Known rows, with every step that occurs:
bovel, kupim, tufi, zodut, sakuf, tenam: [ -9.4  43.9   9.0  -4.0  -9.4  -3.1  -7.5 -14.6   8.5  37.0  -7.9 -67.0
   0.2  13.2 -20.3 -27.4 -25.4  10.2  28.3 -18.6   4.9]
zodut, tufi, kupim, bovel, tenam: [-45.8   2.4  54.9  13.0   0.6   8.6   6.4  31.9  -3.5  63.9  21.5   5.7
  -7.0  36.4  40.6 -27.3  11.2  17.3   6.6  -1.6  57.9]
tufi, zodut: [ -2.4  13.9  -7.0  -0.2  -0.5  -2.6 -10.1  16.3  -2.9 -11.6   2.9   7.9
   6.7  -8.9   6.0  -3.1 -11.6  -0.5   4.4   8.8 -20.9]
bovel, kupim, tufi: [ -2.2 -17.2  21.7  -0.7   9.8   3.3   8.8 -21.2   4.0  21.0  -7.3 -45.1
 -13.6  28.0  -1.8  -4.7  -9.9   5.2  13.2 -13.0  34.0]
kupim, bovel, tenam, tufi: [-33.1  -0.6  15.4  -1.3  21.5   7.3   9.9 -14.1  -0.9  -1.5   1.6  -4.2
 -20.9  14.8  27.5 -37.1  34.2  33.7   3.0  -0.6  35.0]
bovel, kupim: [-15.5 -14.1  14.7   4.0   4.3   4.2  -0.6  -3.2   0.2  13.6   5.5 -19.2
  -4.6  10.2   0.0   5.6  -6.1   6.0   9.1 -10.8  22.3]
kupim, tufi, zodut, bovel: [ 12.0  20.9  16.9  -1.3   0.3  -7.0  17.1  13.7   0.6 -18.5 -12.5 -16.5
 -21.9   1.5 -16.4 -10.8 -38.1  -4.7  -0.7   2.4  -5.6]
sakuf, tenam, tufi, zodut, bovel, kupim: [-19.9  29.9  26.3  -2.1  -2.1  -0.1  -6.5  14.7   0.6 -29.5   0.7 -43.7
 -35.5  -7.6 -44.4   7.3 -41.3  20.8  17.7 -15.1   8.6]
bovel, kupim, tufi, zodut: [ -5.0  -1.1  16.2  -1.0   9.9   0.9  -1.2  -5.3   0.9   9.9  -3.7 -37.7
  -6.5  18.4   5.0  -8.6 -22.1   5.9  17.4  -4.8  12.3]
zodut, bovel, tenam, sakuf, kupim, tufi: [-16.6 -11.6  25.1   5.0  11.6  -8.3  23.5   0.9  -0.6  13.6   3.7 -19.3
 -55.1  16.5  -8.1  -3.5 -22.5  14.2  -7.4  -7.2  54.6]
sakuf, tenam, tufi, kupim, bovel: [-41.8  11.0  40.6  -8.5   7.3  12.8 -15.8  -5.0   1.6  -0.5  -2.7 -42.4
 -17.0  33.2 -12.7 -11.0   2.6  28.3  22.9 -13.4  34.3]
kupim, bovel, tenam, tufi, zodut, sakuf: [-36.9  43.3  -5.9  -5.6  13.6  -3.8  10.1  -7.8   2.0  17.9   0.7  -9.6
  -4.8   4.7  35.5 -60.6  19.7  30.2  11.2  -1.2   6.3]
sakuf, kupim, bovel: [-46.4 -21.2  42.6   2.2   6.3   7.2  -5.0   7.9  -1.7  16.8   0.6 -11.2
  -3.9  26.8   5.8 -10.9   0.9  21.5  10.6  -8.2  23.4]
zodut, bovel, kupim, tufi: [ -3.1  -9.5  40.1   2.3   4.6  -0.8  25.8  -8.3   2.7   6.0 -10.1 -42.3
 -32.9  20.8 -23.3  -0.8 -31.9   4.2   4.9 -16.1  40.2]
kupim, bovel, tenam, tufi, zodut: [-34.8  15.2  10.0  -1.9  21.9   4.7  -0.5   3.2  -3.2 -12.9   3.3   4.7
 -14.5   5.6  34.7 -41.5  23.0  33.5   6.8   7.6  13.0]
tufi, kupim, bovel: [-39.7 -13.9  46.0   0.2   8.1  10.2  -3.3  10.9  -3.3  16.2   2.6  -7.3
   0.0  33.3  15.6 -11.4   5.5  10.7  10.1  -3.4  29.0]
tufi, kupim, bovel, tenam, sakuf: [-45.3  -7.1  32.5  10.0  15.5   9.0  -2.5  13.1  -9.1  20.1  17.4  10.1
 -19.7  27.2  37.4 -15.5  26.1  22.1  -3.3   6.0  49.3]
tenam, sakuf, kupim: [-23.5 -11.4   0.7   1.7   5.2  -3.2 -12.2   5.1  -4.8   7.3   7.8  -9.2
 -12.9  10.4  -2.3  19.2 -18.7   7.2  -0.6  -2.8  14.8]
sakuf, kupim: [-25.2 -22.6  12.4  -3.9   3.7  -2.6  -3.8   4.9   2.3  16.7   5.6 -12.5
  -6.5  10.8  -4.6   8.5 -15.4   6.7   8.4 -11.1  16.2]
tenam, tufi: [ -2.6   3.5 -12.8 -10.6  12.2  -1.0   2.7 -19.3   2.4 -13.9  -6.0 -20.2
 -12.1   4.2  -2.5  -1.1  -3.9   8.6   6.1  -4.9   6.8]
tufi, zodut, sakuf, kupim, bovel: [-52.0  21.0  19.0  -3.1  -1.9  -3.8  -3.3  12.5   0.3  34.4   0.7 -16.1
  13.2  16.7  14.9 -35.1 -14.3  17.4  18.0  -8.6  -5.1]
kupim, bovel, tenam: [-28.4  -6.1  27.4   9.3   9.7   8.9   6.9   5.4  -2.7  13.6   6.9  15.3
  -8.6  11.4  32.1 -35.3  36.8  26.1  -3.7   4.3  29.2]
tufi, zodut, sakuf, tenam: [ -3.5  61.5 -12.3  -4.8 -20.1  -6.5 -15.6   9.8   3.7  16.3   0.0 -21.1
  11.8 -14.5 -17.9 -21.4 -14.9   5.5  15.4  -5.4 -29.5]

Rows:
[ -6.2  52.1 -21.7 -13.6  -8.1  -5.2  -3.1 -27.6   9.3  14.5  -9.1 -48.1
  -5.9  -1.2 -27.9 -20.7  -7.2  13.4  18.5 -19.4  -2.6] : zodut, sakuf, tenam, tufi
[-19.3 -18.2   2.6   1.7  17.7  -3.9   5.9 -12.1   0.3  28.4   6.0 -21.7
 -33.1  23.6  14.6  -8.2  -1.5  16.8   0.4  -3.5  51.5] : bovel, tenam, sakuf, kupim, tufi
[-45.1  20.0 -21.3 -15.2  13.9 -14.2   7.4  -3.4   7.9  35.2  11.2 -24.5
 -14.6  -2.8  19.3 -31.2 -11.5  21.8  19.0 -15.3  15.8] : bovel, tenam, tufi, zodut, sakuf, kupim
[-53.7 -27.2  43.8   5.9  13.5   6.8   3.1  11.4  -0.8  30.7  11.1   4.2
 -16.1  22.5  27.0 -26.7  23.4  31.7   6.0  -6.6  46.1] : sakuf, kupim, bovel, tenam
[-17.8  43.2 -32.9 -11.2  10.3 -12.5  10.0 -11.2   6.4  17.3   5.5 -11.4
  -7.3 -12.6  25.3 -40.3   3.2  15.3   9.8  -4.7  -2.4] : bovel, tenam, tufi, zodut, sakuf
[-54.2 -23.2  28.9  -3.6  24.6   5.8   6.3 -10.0   2.0  15.8   5.8 -17.1
 -27.5  25.9  21.4 -28.8  19.2  40.0  12.5 -12.2  52.6] : sakuf, kupim, bovel, tenam, tufi
[-18.4   7.0  24.1   3.8  -9.6  -0.2   0.9  27.2  -1.3  49.2  15.2  -9.8
   2.8  25.2   9.5  10.1 -25.4  -8.1   9.6  -6.1  28.2] : zodut, tufi, kupim
[  8.3  57.7  -8.7  -8.6 -14.1  -6.7  -6.6 -12.0   8.3  24.5 -13.6 -47.8
   4.7   3.7 -20.8 -32.7 -19.8   3.7  19.6  -7.7 -17.7] : kupim, tufi, zodut, sakuf, tenam
[-12.9   1.5  -0.8  -3.0  10.5  -6.3 -11.2   3.3  -3.5   4.9  -1.7 -28.1
 -14.0  20.2   1.2   4.5 -34.2   4.7   8.2   3.4   5.7] : tenam, sakuf, kupim, tufi, zodut
[-30.1 -14.9   6.0 -11.8  23.8  -0.1   7.8  -7.1   4.6  14.7  13.1 -14.0
 -29.5  13.1  24.1  -7.6   8.4  15.3  11.5 -10.7  48.9] : bovel, tenam, tufi, kupim
[-20.8  -3.9  -0.7   1.4  17.1  -6.4  -4.1   7.5  -2.6  16.5   9.4 -12.5
 -27.5  14.1  21.8 -11.5 -12.1  17.0   4.3   4.8  27.4] : bovel, tenam, sakuf, kupim, tufi, zodut
[  6.6  42.2 -17.3 -10.1  -2.3 -10.6   9.8 -13.9   6.7  26.0 -13.3 -32.5
   8.4   8.1   6.6 -35.0 -19.6  -4.4  11.5  -3.3 -17.0] : kupim, tufi, zodut, sakuf
[-21.1   6.6  31.0   7.4  -1.6  -3.7   7.4  29.5  -4.5 -12.0   6.3  -8.3
 -19.3  -7.0 -14.4   7.8 -38.3   4.0   5.2  -5.1   4.1] : tufi, zodut, bovel, kupim
[  2.8  14.3  20.9   2.6   7.4  -8.0  23.9  18.7   1.9  -3.2  -2.4  -0.9
 -35.1  -4.2   4.0 -27.0 -15.5   7.5  -4.6   3.8  14.0] : kupim, tufi, zodut, bovel, tenam
[ -3.7  36.8 -10.1 -10.2  -0.1   0.2 -22.3   3.1   1.6 -28.4  -2.5 -27.1
  -8.9  -9.3 -22.5  -2.7 -14.7  16.7  17.3  -1.3 -16.1] : sakuf, tenam, tufi, zodut
[-22.2  10.4  17.6  -3.6   9.5  -4.0  10.3  10.7  -1.9 -26.8   0.1 -27.1
 -31.7  -3.9 -18.1   6.2 -42.1  12.4   9.8 -11.2  10.1] : tenam, tufi, zodut, bovel, kupim
[-57.1  16.3  19.3   1.7   4.8  -3.7   4.3  16.9   1.7  49.1  11.4  -1.5
   0.2  10.9  35.5 -50.4   7.4  28.8  14.5  -7.6  16.6] : tufi, zodut, sakuf, kupim, bovel, tenam
[ -3.1  46.5  -6.0  -3.3 -19.8  -3.5  -4.7  -7.1   7.0  27.7  -3.1 -28.2
   6.2  -4.3 -24.3 -18.1  -3.9   5.2  12.7 -13.9  -5.8] : zodut, sakuf, tenam
[-31.7   4.3  16.3   9.0   6.1 -11.2   4.6  39.9  -7.1  -5.0  20.5  17.0
 -39.7 -11.5   1.8   5.4 -29.4  16.4  -8.9   4.2  20.4] : tufi, zodut, bovel, tenam, sakuf, kupim
[-14.2  -4.2  33.8  -4.7   4.9  -9.1  14.3  18.0   2.3  -1.3  -7.4 -27.9
 -28.5  11.9 -21.6  -1.5 -53.2   2.6   8.1  -8.3  11.8] : sakuf, kupim, tufi, zodut, bovel
[ -7.6  15.2  14.1   7.4   0.7  -7.6  15.8  36.1  -2.6 -11.9  11.5  26.4
 -27.3 -23.1   5.4 -14.5 -10.2   9.1  -9.2   6.8   4.3] : tufi, zodut, bovel, tenam
[-12.1   7.6  17.0   0.9   5.5 -10.2   6.6  15.3  -4.8 -10.0  -4.5 -25.0
 -34.0  11.9 -19.7   8.4 -54.7   3.6  -0.3   0.1  10.7] : tenam, sakuf, kupim, tufi, zodut, bovel
[-43.8  -9.7  28.5   7.7   5.9   5.5 -12.1   6.3  -9.2   7.1   3.9  -8.2
 -10.4  28.7   7.2  -0.4  -2.2  21.4   1.3   0.5  24.7] : tenam, sakuf, kupim, bovel
[-31.7  -9.7  20.7   9.8   6.1  -7.9  13.9  22.3  -4.9   6.1  16.8   6.3
 -47.5  -1.9  -4.6   8.8 -17.8  14.7 -11.9  -3.7  42.8] : zodut, bovel, tenam, sakuf, kupim
